Each row was made from one path, in order. Every step used is in the known rows, and no mark comes twice. Write each row's path.
Known rows:
M -> N -> C -> A: [ -1.8,  60.2, -10.9, -14.1,  -1.3, -16.0,  22.2,  -2.7,   6.0,  15.4,
 -14.9, -19.1,   6.5,  19.2,  21.4,  11.9,  27.9, -25.3,  34.5, -27.5,
  56.7]
J -> L: [-20.2,  57.6,   8.2, -27.9,  -8.8,   0.3,  35.3,  -6.1,  24.8, -15.9,
 -11.7,  -4.0,  -1.3,   0.4,   8.2, -23.6,  -9.6,  11.0,   0.1, -21.1,
  21.2]
J -> L -> C -> G -> M -> A: [-19.6,  57.0,   8.1, -30.8,   2.2, -20.3,  33.8,  15.9,  23.9,   8.8,
  -7.2, -23.2,  26.4, -11.4,  12.4, -46.3,  -1.2,   6.1, -24.2, -27.6,
  19.7]
L -> M -> G: [-37.5,  17.4, -15.5, -12.9, -10.4,  -8.4,  13.1, -15.6,  -4.7,  -9.4,
 -24.2,  11.7,   4.9,  17.5,  24.3, -22.9,  14.6,  12.3,   9.8, -27.0,
  24.6]
M -> L -> C: [-26.9,  33.1,  -6.5, -29.1,  -1.7, -25.4,  33.4,  -4.6, -26.4,   0.4,
 -16.6,  -0.7, -10.4,   7.0,  23.3,  -0.3,  14.7, -11.0,  -9.2, -20.9,
   8.3]
L -> M -> A -> C: [-47.4,  45.9, -25.6, -32.3, -14.0, -35.6,  13.0, -19.7, -24.2,  11.9,
 -17.1,  11.6,  -3.4,   2.7,  30.3, -32.3,  13.6,   1.0,  -2.3, -37.9,
  46.2]
N -> J -> L -> C -> G -> M: [-18.8,  41.2,  12.4, -41.9,   1.4, -14.4,  43.3,   6.7,  39.3, -11.1,
   0.0, -21.1,  13.8,  -6.2,   2.3, -39.3, -16.9,  10.1, -20.2, -26.8,
   6.4]
G -> M: [-13.8,  50.9,   0.7, -35.9,   6.1, -24.2,  21.7, -17.7,   5.6, -17.4,
  -9.9,   1.3,  25.2,  -3.6,  10.5, -46.4,   3.3,  -9.2,  -7.2, -17.0,
  30.2]
G -> M -> N -> J -> L -> C: [-14.7,  49.6,   3.5, -28.9,  -1.9, -19.6,  30.4, -34.1,  23.1,  -5.1,
   0.5,   1.3,   7.1,   3.5,  12.6, -16.5, -12.3,  -7.9,  -6.4, -22.6,
  10.1]
L -> C -> G: [-18.6,  37.4, -18.1, -21.6,   4.6,  -5.1,  32.6,  24.7,  11.6, -16.5,
  -9.2, -19.8,   9.0,  -1.2,   7.3, -25.8,  19.0,  -1.3,   0.6, -28.8,
  10.7]
L -> C -> A: [-12.3,  45.9, -17.6,  -9.3,  -5.4, -28.6,  26.3,   4.7,   5.9,  -1.8,
 -18.6, -20.4,   5.6,   6.7,  30.8, -15.6,  26.3,  -7.9,   5.8, -29.8,
  18.7]
L -> M -> N -> C -> G: [-29.7,  37.8, -12.5, -19.0,  -5.8,  -3.9,  11.4,  11.8,   9.3,  -2.4,
  -8.5, -13.4,  -3.0,   8.4,   8.5, -12.8,  19.8, -11.7,  21.0, -28.6,
  39.0]
L -> M -> A -> C -> G: [-49.5,  45.6, -22.0, -37.5, -10.2, -24.8,  14.2,   2.2,  -8.5,  11.2,
  -8.5,  -6.8,   4.3,  -1.7,  17.6, -38.6,  20.2,   4.6,   3.8, -41.2,
  44.7]
J -> A -> C -> G: [-28.2,  42.2, -25.1, -34.2, -11.4,   0.0,  47.5,  14.9,  -2.8, -20.7,
  -2.1,  -9.8,  11.0,   0.0,   5.8, -45.0, -13.2, -10.5,   9.1, -35.7,
  48.3]
C -> A: [ -7.2,  55.0,  -9.3, -20.2,  -5.7, -23.1,  21.7,  -6.2,  16.7,  -4.0,
 -12.7, -19.7,   7.8,  11.9,  18.6, -20.0,  22.8,  -3.4,  18.8, -28.4,
  38.6]
A -> C -> G -> M -> N: [-26.3,  68.7, -10.9, -44.8,   8.8, -13.0,   9.5, -19.6,  10.6, -14.3,
  10.4, -14.9,  32.1,  -3.8,   3.8, -55.8,  25.8, -31.1,  22.1, -30.2,
  45.9]
N -> J -> A: [-10.7,  23.0, -24.9, -29.1, -13.7, -12.7,  57.5,  -4.2,  -3.0, -15.3,
  -5.7,  12.7,  -0.9,  12.6,   3.2,  -0.3, -43.1,   7.5,  -3.0, -22.4,
  30.7]
C -> G -> M -> A: [-11.3,  58.2,  -4.6, -42.3,  11.2, -22.3,  21.4,   9.4,   9.8,   6.2,
  -0.3, -18.2,  38.7,  -4.3,  -1.1, -41.0,  10.7,  -1.5,  -8.0, -21.6,
  42.8]
N -> C -> G: [-15.2,  45.5,  -4.4, -30.7,   8.5,   4.4,  41.5,  37.9,  13.9,   1.7,
 -16.7, -20.3,   6.0,   3.7,   1.0, -11.4,  10.6,  -0.2,   1.5, -23.4,
  41.7]
A -> C -> G -> M -> L: [-37.2,  55.0,   8.7, -67.8,  10.0, -26.5,  25.6, -11.0, -11.3,  -0.6,
   1.2, -15.7,  20.2,  -4.3,   8.9, -51.4,  13.6, -23.6,   0.8, -27.6,
  41.6]
M -> N -> J -> L -> C: [-15.0,  51.3, -11.9, -21.5,  -6.2,  -7.9,  41.0, -17.5,  22.7,  -3.2,
  -1.1,   1.4, -10.0,  12.1,  12.2,  11.4,  -9.2,   3.5,   4.3, -26.5,
   5.3]
A -> C -> G -> M -> N -> J -> L: [-24.6,  71.8,   7.5, -57.1,   3.6, -10.4,  27.8, -23.9,  39.2,  -6.1,
  16.5, -14.8,  17.3,  -0.4,  -1.4, -39.2,  -8.0,  -8.8,  14.9, -33.6,
  37.4]
J -> G -> M -> A: [ -8.2,  62.5,  -6.3, -37.6,  10.6, -42.5,  32.4,  19.9, -10.8,   7.0,
  -1.3,  14.0,  39.0,  -0.1,   5.7, -49.9,  -3.5,  -1.0, -13.7, -18.4,
  42.8]
G -> M -> N: [ -8.9,  60.0,  -6.4, -29.0,   6.3, -18.5,   8.8, -33.9,   6.6, -18.1,
   0.3,  -0.5,  27.9,   3.4,   9.3, -32.6,  12.4, -22.5,  15.3, -15.9,
  34.4]

Write each row's path:
[-22.2,  48.5,  16.4, -55.7,   9.5, -25.3,  23.8,   1.2,  -0.5,  -7.0,
  -0.5, -21.8,  21.6,   1.5,   3.3, -39.2,   8.2, -14.4,  -4.3, -17.0,
  29.3]  C -> G -> M -> L
[-17.1,  43.9,   6.5, -34.7,  -1.7, -50.6,  19.2, -19.3, -15.0,   9.3,
 -11.5, -20.3,  14.3,   9.3,  34.9, -26.5,  24.4, -24.7,  -6.2, -25.6,
  23.3]  G -> M -> L -> C -> A
[ -6.6,  50.9,  -4.0, -19.5,  -1.6, -19.5,  33.5,  11.3,   6.3,  14.4,
 -25.0, -20.1,   4.3,  15.4,  23.4,  -4.8,  17.8,  -6.7,  12.0, -25.9,
  53.3]  N -> C -> A
[-29.1,  58.8,  -2.5, -51.0,  11.1, -16.7,  21.4,  -4.0,  12.6, -14.8,
   0.6, -17.1,  29.4,  -9.9,   7.4, -67.9,  15.6, -15.6,   2.4, -30.3,
  40.8]  A -> C -> G -> M
[-13.5,  48.6,  10.3, -34.5,   1.5, -62.9,  31.5,  11.3, -19.5,   6.1,
  -5.3, -10.2,  18.2,  11.6,  28.4, -43.7,  16.1, -22.2,  -7.9, -24.8,
  22.5]  J -> G -> M -> L -> C -> A
[ -0.1,  62.2,  -0.7, -23.0,   2.4, -30.0,  15.5, -17.3,   3.9,  13.2,
  -8.9, -17.8,  25.6,  13.8,  24.4, -20.7,  25.6, -33.1,  22.9, -22.6,
  60.7]  G -> M -> N -> C -> A
[-14.9,  51.9,   3.4, -40.1,  11.8, -10.0,  19.9,   6.7,  20.4, -20.3,
  -1.0, -20.4,  31.9,  -7.8,  -1.3, -54.4,  11.6,  -5.9,  -0.3, -18.7,
  28.7]  C -> G -> M
[-20.9,  62.8, -16.1, -59.1,  11.3, -19.9,  21.5, -22.7,  14.2,  -3.5,
  15.7, -11.9,  25.9,   0.1,  -2.4, -31.6,   8.1, -20.8,  16.6, -33.1,
  44.4]  A -> C -> G -> M -> N -> J
[ -4.7,  52.8,  -0.7, -26.6,   8.8, -16.9,  21.3, -16.0,  -1.7,   1.0,
 -11.2,  -0.6,  20.9,   7.7,  13.3, -16.5,   9.3, -26.4,   5.5, -12.9,
  50.5]  G -> M -> N -> C
[-27.5,  38.6, -27.0, -30.7, -17.5, -10.8,  50.0,  -7.9, -17.7, -20.7,
 -10.4,   9.9,   5.3,   4.1,  18.3, -35.4, -20.6, -13.3,   3.9, -30.8,
  46.5]  J -> A -> C
[-25.8,  36.5,   5.1, -38.7,   4.2, -39.0,  25.3, -22.0, -23.4,  -1.2,
 -13.9,  -1.4,  10.4,   2.0,  25.1, -27.3,   7.3, -19.8, -20.1, -15.8,
  14.3]  G -> M -> L -> C
[-19.7,  42.1,  -4.9, -23.6,  -8.4, -38.8,  28.7,  -8.8, -17.1,  10.6,
 -17.4, -21.5,  -5.1,  15.9,  31.8,   0.8,  26.5, -17.0,   4.7, -28.0,
  18.8]  M -> L -> C -> A
[-11.8,  61.3,  -3.9, -34.7,  10.0,  -8.6,   8.8,  -8.5,  21.7, -19.9,
   9.5, -20.7,  34.9,  -3.2,  -3.6, -40.1,  18.4, -21.6,  19.3, -21.1,
  34.7]  C -> G -> M -> N
[ -5.6,  57.7,   4.6, -26.0,  -8.6, -35.3,  22.4, -32.8,  31.4,   3.2,
   2.9, -18.1,  12.6,  13.1,  26.8, -13.6,  -0.2, -10.7,  11.5, -28.9,
  19.2]  G -> M -> N -> J -> L -> C -> A
[-12.6,  49.6,   8.1, -41.3,  12.2,  -8.3,  34.5,  23.5,  13.0,  -1.4,
 -10.6, -20.6,  23.8,  -2.7,   2.2, -39.2,   7.9, -11.1,  -6.8, -18.5,
  44.6]  N -> C -> G -> M
[-20.6,  43.5, -34.5, -41.8, -12.1,  -2.1,  46.8,  -4.4,   0.1, -12.3,
  13.3,  -4.3,   7.9,  12.7,  -2.8,  -6.4, -19.4, -13.1,  26.2, -38.5,
  48.2]  M -> N -> J -> A -> C -> G
[-34.2,  39.3, -19.2, -21.1, -12.6, -30.6,  12.1, -10.9, -14.0,   6.4,
 -18.3,   8.7,  -0.3,   4.4,  22.0, -19.4,   9.7,  10.3,  -2.5, -25.5,
  34.2]  L -> M -> A
[-29.7,  35.0,  -6.2, -35.8,   0.7, -15.1,  35.4,  18.7,  -9.0,  -2.9,
  -8.1, -20.6,  -3.4,   3.6,  10.1,  -7.8,  18.9,  -9.7,  -3.7, -25.6,
   9.6]  M -> L -> C -> G
[-34.7,  39.5,   0.9, -60.1,  -5.0, -23.2,  43.1,  -6.1, -24.7, -10.8,
   3.7, -13.0,  20.6,  -0.7,  12.3, -53.9, -18.9, -27.9,  -3.9, -30.0,
  49.6]  J -> A -> C -> G -> M -> L
[-30.7,  65.2, -23.1, -42.2,   6.6, -11.6,  29.5,  16.5,  -1.2,  13.9,
  -3.9, -12.5,  16.6,  -2.0,   6.0, -26.1,  18.7,  -2.0,   3.6, -38.1,
  52.2]  M -> A -> C -> G
[-30.4,  57.8, -16.1, -42.9,   4.7,  -0.6,  30.2,  10.9,  12.9, -13.6,
  -3.6, -16.2,  10.2,  -5.9,   3.7, -39.8,  19.6,  -7.3,   9.0, -34.0,
  38.4]  A -> C -> G
[-27.7,  59.1, -26.9, -36.6,   0.5, -22.5,  32.8, -11.6, -18.2,  17.7,
 -11.4,   6.7,  11.6,   2.0,  17.3, -18.0,  11.7,  -2.1,  -1.4, -32.6,
  53.0]  M -> A -> C
[ -5.3,  47.2,  -2.1, -48.9,  12.4, -38.6,  44.1,  10.1,   5.8,  -9.9,
   6.0,  15.8,  25.2,   1.8,  -4.6, -40.2, -19.2,   4.6, -15.5, -16.6,
  25.9]  N -> J -> G -> M
[ -4.4,  60.2, -23.5, -30.6,   7.9, -18.5,  37.7,  10.8,   5.5,  -6.3,
  11.4,  15.7,   9.0,  15.2,  -9.8,   0.2,  -7.7,  -2.0,  18.9, -21.6,
  27.2]  M -> N -> J -> G
[-10.6,  56.7,  -6.9, -35.9,   7.0, -33.5,  21.3, -13.8,  -6.8,   9.0,
  -9.4,   2.1,  32.3,  -0.6,  11.5, -35.0,   3.8,  -4.2, -14.2, -16.6,
  42.2]  G -> M -> A
[-19.6,  31.9,   2.9, -51.7,   9.5, -53.7,  47.5,   7.7, -23.4,   6.6,
  -0.1,  14.4,   8.3,   7.2,   9.7, -22.2, -13.8,  -8.8, -28.0, -17.1,
   8.6]  N -> J -> G -> M -> L -> C
[-14.9,  49.5, -12.2, -29.8,   9.0, -27.4,  26.6,  13.4,   0.7,   8.9,
  -4.2, -16.2,  31.3,  -7.3,  11.1, -39.7,  13.0,  -6.5, -16.8, -25.9,
  26.5]  L -> C -> G -> M -> A
[ -3.2,  33.1, -32.3, -25.4, -16.2, -10.9,  44.5, -20.3,  -5.0, -14.4,
   3.8,  10.2,   3.4,  19.4,  -0.5,  14.7, -33.5,  -6.6,  17.8, -21.1,
  37.4]  M -> N -> J -> A
[-21.9,  45.5,  13.0, -51.8,   4.4, -32.7,  24.1, -25.9, -16.1,  -2.7,
  -8.0,   0.8,  14.8,   5.9,  12.6, -29.8,   1.2, -16.4,  -6.8, -12.6,
  30.8]  G -> M -> L
[-15.9,  62.6,   6.3, -25.0,   1.0,  -6.1,  20.6,  -5.9,  33.3, -20.3,
   3.9, -25.9,  23.6,  -5.5,   6.8, -43.9,   9.6, -18.0,   4.6, -25.7,
  13.4]  J -> L -> C -> G -> M -> N
